Each row was made from one path, in order. Every step used is in the known rows, and no mark comes twice. Write each row's path.
Known rows
mukoseb-buge-fifu-retub-libaf-vufez: [-22  36  28  -5  25  22 -45   1 -14 -14 -11 -60 -20 -12  10 -10 -34 -40
 -39 -22  21  -9]
mukoseb-buge: [  3  29   1  28   1  36 -38   5   0   0 -28 -43  19  -3  26   1   0 -37
  26  10  -2  22]
retub-vufez: [ 17  -6   3  14  -3  34 -22 -21 -11 -26 -24 -11   6  -8   7   9   1   6
  47  -1  -1  22]
mukoseb-buge-fifu-retub-vufez-nukilu: [-18  55 -10  -7  20  13 -39 -22  -5 -32 -13 -52   0  -6   1   2 -35 -10
 -34  13  -8 -10]
retub-libaf-buge: [ 13 -30  -5  13  16  30  18   0  -2   5  16   4   9 -27   6  14  -7  17
 -30  16  16   5]
fifu-retub-vufez-nukilu-libaf-buge: [  2 -15 -37   3  -9   2  14 -12  13   9   0  98  12   3 -36  37 -22  35
 -40  34 -29   3]
vufez-retub-libaf-buge-mukoseb: [ 29 -47  -1  16   8   2  44   2 -22  -5   6  22   0 -30  24  13  30  18
 -31   4  79   9]
buge-fifu-retub-libaf-nukilu-vufez: [-19  29  30 -24   3  -3  34  -5  -8  18  21  34 -15  -7 -10 -23  -9 -15
 -20  -7 -25 -22]
buge-fifu-retub: [-27  56   9 -14  28  23 -32   1   0   4  -5 -79  -9  30   8  -3  -6   3
   5 -11 -11 -13]
fifu-retub: [ -5  40  16   5  22  31 -11   0  -1   2 -17 -19   9  27  12   8  -1   6
  10  -9 -27   2]
libaf-buge-fifu-retub-vufez-nukilu: [-16   7 -33 -22  21  13  -6 -17   5 -17  18 -26  -8 -10 -22  28 -34  43
 -47  15   1 -26]
nukilu-libaf-buge: [  3 -30 -35  21 -21  14  -7  15  18  42  -7  51  11   9 -15  23  10   5
  17  30  -5  23]
libaf-vufez-buge: [ 10 -39  -3   6 -28 -22   1  17  15  -6 -11  -7 -10 -17  -2 -10   3  -2
  42 -35   4   4]
buge-fifu-retub-libaf-vufez: [-15  13  29 -18  26   6 -23  -3 -10  -9   3 -40 -30  -7   0 -15 -25  -4
 -25 -40  20 -14]
vufez-nukilu-libaf-buge-fifu: [-16 -37 -62   0 -15 -34 -11  12  32  47  16  30  -3 -18 -27   2  -7  18
 -23  29  11   4]
buge-fifu-retub-libaf: [-15  48  28 -15  42  14 -12 -10 -11  -5   9 -58 -11  13  14 -15 -15  -1
 -37 -10  -4 -14]
vufez-retub-libaf: [ 31   0   6  26  14  13  30 -13  -9 -15 -31  -2 -11 -45  33  -6  11  15
 -24 -23  50  24]
fifu-retub-vufez-buge-mukoseb: [  9   4  30 -16  -7 -17  10  -6 -23 -39  11   5  14  45   5   5  25   0
  30   3 -23 -15]
retub-vufez-buge-fifu: [  0   2 -14 -13 -14  -8 -22 -12  -1 -36   0 -69 -16  -2   0 -11   1   5
  37   1   1  -8]
nukilu-libaf-vufez-buge-mukoseb: [ 11 -70   5   1 -60 -72  -2  30   8  23   3  78   2  19 -13 -17  40 -33
  62 -13  13  16]
libaf-buge: [  4 -20 -21  14   2  36  -4  10   9  14   1 -13  11  -8   2  26   3  18
  13  14  10   6]
retub-libaf-vufez-buge-mukoseb: [ 21 -70  34  -3 -19 -59  21  15 -14 -13  26  33  -1 -16   8 -29  23 -21
  19 -28  35  -1]
nukilu-libaf: [  6  -9  -9  21 -20  -1 -22   8  13  36 -24  39   9  16  -1  -3  15 -14
  42   9 -16  35]
fifu-retub-libaf-buge: [  0  11  11   2  35  37  21  -1  -7   0  17   3  11   6   5  25 -15  22
 -58  14  -7 -14]
mukoseb-buge-fifu-retub-libaf: [-22  72  27  -2  42  31 -34  -6 -15 -12  -3 -81  -1   9  24 -11 -23 -38
 -48   9  -4 -11]
vufez-buge-fifu-retub-libaf-nukilu: [-18  25  30 -30   9 -44  32   9  -1  -4  32  15 -12 -12  13 -33 -13  -5
 -53 -11 -29 -34]

Write each row's path
[-29  34 -16 -16  27  39 -21   9   5  10  12 -68  -9  25  -5  24 -13  23
 -17   9  -2 -24] | libaf-buge-fifu-retub
[  4  31  35   3  36  24  10  -9 -13  -7  -3   0   9  10  18  -3  -8   4
 -32  -8 -21  -1] | fifu-retub-libaf
[ 10 -28 -29  19 -18 -40  -2   3  28  36 -13  77  18 -14 -10 -14   5   0
   4  10 -13  29] | vufez-nukilu-libaf
[  9 -31  50 -15  -1 -46  29  13 -19 -18  25  34  -2  13   5 -17  13 -15
  -9 -32   8 -18] | fifu-retub-libaf-vufez-buge-mukoseb
[  7   5 -12   4  -8 -14   0 -20   9   2 -18  91  12  11 -21  12 -16  15
 -13  12 -41  16] | fifu-retub-vufez-nukilu-libaf
[  2  12  30 -15 -19 -29  81   3   1   5  26  88   4  -7  -9 -18   2  -9
 -26  -4 -58 -22] | fifu-retub-libaf-nukilu-vufez-buge
[ 20 -24 -16   8  -2  -4  -2 -25   3 -23 -14  28  11 -37  -2   1 -10  22
  12  -1   2  17] | retub-vufez-nukilu
[  8 -72 -36   8 -26 -54  12  20  15  50  26 103  29   0 -19   8  25   2
   0  34  19  14] | vufez-nukilu-libaf-buge-mukoseb
[  6 -11 -34   7  -4  26  46 -10  -1   3   2 -39 -36 -36 -10  11   5  26
 -29   4  61  -4] | nukilu-vufez-retub-libaf-buge-fifu
[-27  35   5 -30 -28 -30  41  14  12  14  21   8 -16  17 -17 -18   4 -10
  14  -8 -50 -36] | libaf-nukilu-vufez-buge-fifu-retub
[ 20 -36 -28  15 -25 -25  -9 -19  14   5 -19  87  12 -19 -20   0  -4   7
  16  15 -11  33] | retub-vufez-nukilu-libaf
[ 23 -22  -9  22 -18  13   1   4   4  -8 -56  -6 -31 -43  13   5   7  13
  30 -55  60  29] | libaf-vufez-retub
[ -31   82    9   -2   26   39  -53    4   -4   -3  -20 -100   -1   28
   19    2  -13  -32   -4    5  -10   -9] | mukoseb-buge-fifu-retub
[ 19 -12  -5   6 -20   1   1 -13  -1 -37 -10 -14   3  -3   4   1   7   9
  40   2 -15   6] | retub-vufez-buge
[  7  17  -2  -3  18   6   4 -27   0 -26 -12  24  10  -8  -5  12 -21  28
 -16  -3 -26  -1] | fifu-retub-vufez-nukilu
[-25  49  -4 -24 -12  -4  20   4  11  -1  12 -70 -15  45 -19  -8   8  -1
  21  -1 -41 -32] | nukilu-vufez-buge-fifu-retub
[  7 -43  -3   7  -1   7  -2  17  -9  18  21   5  21  14   7  18  30  -1
  33  20  32   3] | libaf-buge-mukoseb
[-12   9 -23 -11 -30 -15  14   6  14   2  12 -67 -15  16 -17 -22  19  -9
  52   2 -13 -15] | nukilu-vufez-buge-fifu
[  3 -12  30  -8  29  11  24   6 -24   5  36  26  21  23  10  19  12   8
 -38  16  12 -16] | fifu-retub-libaf-buge-mukoseb
[ 20 -36  14  -5 -28 -26   3  -4 -19 -33   9   7  15  14   8  -6  36  -7
  60   6   7   3] | retub-vufez-buge-mukoseb
[  7 -41  -9  20 -36  -9 -30  14  15  33 -33  58  -7  -6 -16  -2   3 -19
  52 -20   5  36] | nukilu-libaf-vufez
[-16  40  -6  12  10  27 -62   6   1   2 -18 -99   0  -2  21 -10  -4 -42
  23  10  16  10] | mukoseb-buge-fifu
